Known rows, with every step that occurs:
a > q > u > g: [-25.6  -5.0 -17.7   5.8 -23.4  -7.4  -6.1  37.8  -2.4  33.5  26.9  29.2
 -15.8   2.0 -20.7 -26.4 -26.2 -42.1   5.5  46.7  30.8  -1.4]
q > u: [ -1.3 -27.0 -21.8   9.5 -24.7 -31.9  -5.5  29.4  33.6  13.7  25.3  26.3
  -2.2 -18.6  13.1 -26.8 -30.9  16.3   9.9  34.4  16.6 -13.6]
u > e: [ 10.2   2.3 -26.1  -0.2 -38.2 -30.5   9.1  14.6  25.2   2.7 -13.7  19.8
  29.4  15.4 -23.4 -19.1  -2.3  23.0  13.3  25.6  -7.4 -28.9]
h > n > q > e > u > g: [  5.5  35.7  -6.4  20.9 -17.1  29.6  11.0  -7.1  32.8   3.3 -14.8  36.8
 -28.0  35.2   1.1  -1.2 -12.0 -15.5  -0.6  17.8  -5.6  -6.7]
a > q > e: [ -8.8  26.7 -20.7   7.7 -16.0   6.0  34.7   9.5 -13.0  36.3   0.9  -5.3
   4.1   0.1 -43.2 -40.3  -9.5   7.0  24.3  18.7  -5.2 -10.9]
n > q > e > u > g > h: [ 12.4  29.2   5.4  -5.7  -3.3  15.2  16.3  13.5  21.9   7.5 -13.3  63.0
 -17.9   3.8  -5.0   0.4  -3.6 -33.8   2.4  12.2 -13.1  -9.4]
u > g > h: [  4.1  -3.5   0.3  -7.9 -11.1 -19.7  23.9  27.7  10.9  12.3  19.1  76.8
 -22.2   3.7  -1.9 -23.8  13.9 -30.6  40.2  27.3  -0.6 -35.6]
y > u: [  2.1 -12.9 -37.5  -3.2 -27.0 -35.4   6.5  15.9  25.7  12.7  20.7  31.4
 -12.4  -8.4  15.3 -39.1   0.3  13.7  21.0  31.6  -1.0  -5.5]
e > u: [ 13.8 -22.0 -14.0   6.7 -27.4 -17.1   0.8  24.8  35.7  10.6  -0.7  26.4
  -3.4 -17.9  24.0 -26.1 -11.3  17.6   1.4  51.6 -29.2  -6.7]
a > q > e > u > g > h > n: [  2.8  34.9  11.9  30.3 -12.3  33.8  39.2 -10.9   7.4  10.7  20.0  22.9
 -33.5  16.3  -9.6 -17.5  14.0 -53.3  19.2   4.8 -10.4 -23.3]
y > u > g: [ -1.1  -2.5 -31.5 -14.4 -31.7 -27.5 -12.7  29.3  21.9  21.1  12.9  61.1
 -29.2   9.9   2.0 -33.8  -2.0 -30.6  24.1  42.7  17.8 -13.7]
u > g > h > n > q > e: [ -5.1  38.6   4.8  17.4   0.7  18.7  43.3 -20.4   8.9  -2.2  14.2  57.8
 -30.0  41.8  -7.1   0.1  15.3 -19.4  28.2 -16.7   4.5 -26.1]
g > h > n > q > e: [ -4.2  34.5   6.9  27.5   0.9  11.6  63.2 -31.7  13.5 -10.8  23.0  30.1
 -16.9  28.3   5.8  -3.6  17.4  25.6  24.7 -29.0 -16.6 -15.1]
h > n > q > e > u > a: [ -9.8  33.2 -26.1  39.5 -14.9  27.1   8.8 -13.1  37.2 -15.1  -5.2   4.6
  30.2  26.2  23.7   4.7  -8.3  31.6 -14.7  21.5 -27.6  11.2]
g > u: [ 19.7 -11.4 -26.7  11.4 -33.3 -23.6   8.5  24.9  24.3   1.9   6.4  42.3
 -12.9   1.3  12.7 -27.4   4.7  14.1  10.9  46.5 -24.1  -3.4]
h > n > q > e: [ -7.3  32.6 -13.4  27.4  -8.2  15.2  43.5 -23.5  15.9   0.7   2.1  13.8
  -8.7  35.1  -5.4 -15.0  -1.6  38.6  17.7  -9.3  -7.5 -12.9]
n > q: [-19.1   4.3 -20.0  -2.5  -8.4 -15.4  22.3  15.3   6.5  11.5   2.2  36.4
   0.6   9.9   5.4 -15.2  -7.0  38.0   6.6  28.4 -20.9   5.9]
a > q > e > u: [  1.4  23.2 -14.4  16.8 -21.9  14.7  21.0  10.7   7.7  29.3  -5.2 -10.6
  -0.8 -16.5 -25.9 -34.5 -18.2  -0.7   2.6  31.0 -21.3   0.5]
q > n: [-21.2 -20.1 -10.4   4.9 -24.2 -12.1  23.7  24.8 -23.8  20.7   0.7  10.1
   0.8   3.0   1.5 -31.4 -17.2   5.7  20.2  22.4  17.2 -36.0]
e > u > a: [ -2.1 -12.6 -35.5  12.1 -21.9 -12.9 -10.9  34.4  42.3   3.5  -3.0  22.3
  38.9  -9.8  29.8 -15.0  -4.5  15.9 -10.6  61.6 -29.5   2.9]
u > q > e: [  3.2  29.1 -25.8  -0.3 -28.7  -7.4  19.2  10.4  23.9  14.4 -11.3  -5.2
  24.4   8.7 -43.5 -32.3   0.7  28.2  16.2  37.0   1.4 -11.7]

Rows:
[ -3.9  30.3  -9.1   6.3 -24.3  24.7   5.1  25.0   2.1  39.4 -13.5  16.6
 -13.4   0.0 -38.6 -30.6 -18.1 -45.3   5.6  44.0  -2.5 -10.9] => a > q > e > u > g
[ 30.2  16.9  13.4  28.1 -22.3  17.1  29.7 -11.0  42.0  -5.6  14.0  48.9
 -34.4  16.4   7.9 -12.3   9.5 -44.7  25.6   5.7  -3.1 -38.1] => q > e > u > g > h > n
[-17.2  -4.9   3.7  37.3   0.2 -12.0  34.7 -17.1  29.5 -17.9  49.9  36.6
 -24.9   6.9  39.9   5.9  -0.1  18.4  10.7 -14.0  -0.5   6.0] => g > h > n > q > u
[  2.3  -1.4 -22.7   3.8 -33.2 -16.1   4.1  20.8  45.0   7.2  -9.5   2.2
  17.2  -9.7   5.9 -24.8   3.6  22.7  -9.3  66.3 -29.6  20.4] => e > u > q
[ -7.9  12.1  -4.7  35.8 -17.3 -15.3  31.5 -24.7  34.5 -29.3  28.2  26.3
   5.8  27.0  13.6  22.8   1.1  12.1  -6.9 -25.8   8.4   3.1] => g > h > n > q > u > e
[-19.2   8.5 -14.1  24.0  -8.6  -2.3  36.1 -13.6  16.9  -3.7  15.1  26.9
 -17.0  32.1  24.2  -8.6   8.5  45.3  13.5  16.4 -20.3   3.3] => h > n > q
[ -7.0   6.6 -28.9   9.7 -23.4 -22.4  -5.8  13.2  28.0  -4.9  -8.1  21.8
  27.5  13.4 -11.8   4.6 -28.5  21.1 -20.8  14.8  11.2  11.9] => n > q > u > e
[ 11.6  25.5   8.4  35.2  -1.3  20.6  46.9 -31.8  36.7 -13.4  13.1  25.5
 -21.1   9.4  27.7   1.9   9.5  17.2   5.4 -16.9 -29.0  -3.4] => g > h > n > q > e > u
[ 11.2   7.7 -33.1  13.8 -21.8   0.7  -6.6  24.0  40.5   3.7 -12.7  10.3
  42.8  -7.7   0.5 -19.1 -17.3  13.3  -7.3  41.9 -16.8 -13.6] => q > e > u > a
[-15.6 -23.6 -43.8  15.3 -22.4 -30.0 -16.7  34.3  34.5   2.5  25.0  21.8
  39.3 -10.0  15.7 -16.8 -24.7  17.1  -1.2  47.9  14.5  -4.2] => q > u > a
[-52.5   0.7 -24.6  22.1 -22.7  13.4   5.5  32.7 -32.7  24.3   1.2 -24.8
  38.2  -4.3   8.8 -15.7 -17.8 -13.6 -22.0  44.8 -10.4   6.6] => e > u > a > q > n
[-26.6  32.6 -41.4  15.7 -17.5  11.0  17.6  19.5 -21.2  27.8   3.6 -10.7
  44.8   6.5 -39.7 -31.1  -6.4   9.7  13.4  32.0  -5.9  -7.3] => u > a > q > e
[-61.0   2.1 -32.5  18.0 -17.8   7.8  17.0  29.1 -53.8  30.1   7.9 -19.5
  43.7  10.8 -13.0 -23.8 -11.6  -4.4   2.7  35.9   7.3  -9.7] => u > a > q > n
[  4.3  27.5  -6.4  31.9 -13.4  23.0  30.2 -20.2  38.3  -5.9  -7.7  10.6
 -13.5  17.7  17.8  -2.5  -9.3  28.8  -0.8   6.7 -22.0   3.0] => h > n > q > e > u
[-18.1  14.6 -45.3  22.6 -23.9  -5.5   3.3  28.5  -6.8   9.8  16.4   9.1
  31.4   8.8   1.6 -19.9  13.1  -0.1  -8.1  56.8 -30.6  26.3] => g > u > a > q
[-18.2  -9.5 -21.7   9.3  -9.1 -22.0   1.1  19.6  23.1   6.0  16.1  30.2
  -1.5  -2.6  13.8  -7.1 -32.3  28.5  -7.1  23.1   4.9  15.0] => n > q > u
[ -3.4 -21.0 -17.3   2.6 -28.5 -22.4 -17.3  40.6  25.9  19.0  21.3  53.6
 -16.5   1.3  -4.4 -22.1 -29.2 -31.9  13.2  48.8  32.1 -25.4] => q > u > g
[-32.1  -0.5 -17.6  40.0   2.6 -11.3  18.8  -8.5  31.5 -26.4  50.1  30.5
  18.1  13.4  48.9  17.1   3.6  19.5  -3.5   0.0  -0.4  13.0] => g > h > n > q > u > a
[ -6.0  31.6 -10.9  38.3  -1.0  21.1  31.1 -16.8  35.1 -23.7  12.2  19.6
  23.1  15.5  31.0  11.3  12.0  15.8  -5.4  -4.0 -31.8   6.3] => g > h > n > q > e > u > a
[ 13.7 -10.3 -12.0  -1.6 -30.3 -10.7 -11.5  37.7  36.9  17.2 -14.2  53.7
 -15.2   0.5  11.8 -24.6  -9.7 -28.4   6.5  63.9  -9.2 -17.0] => e > u > g
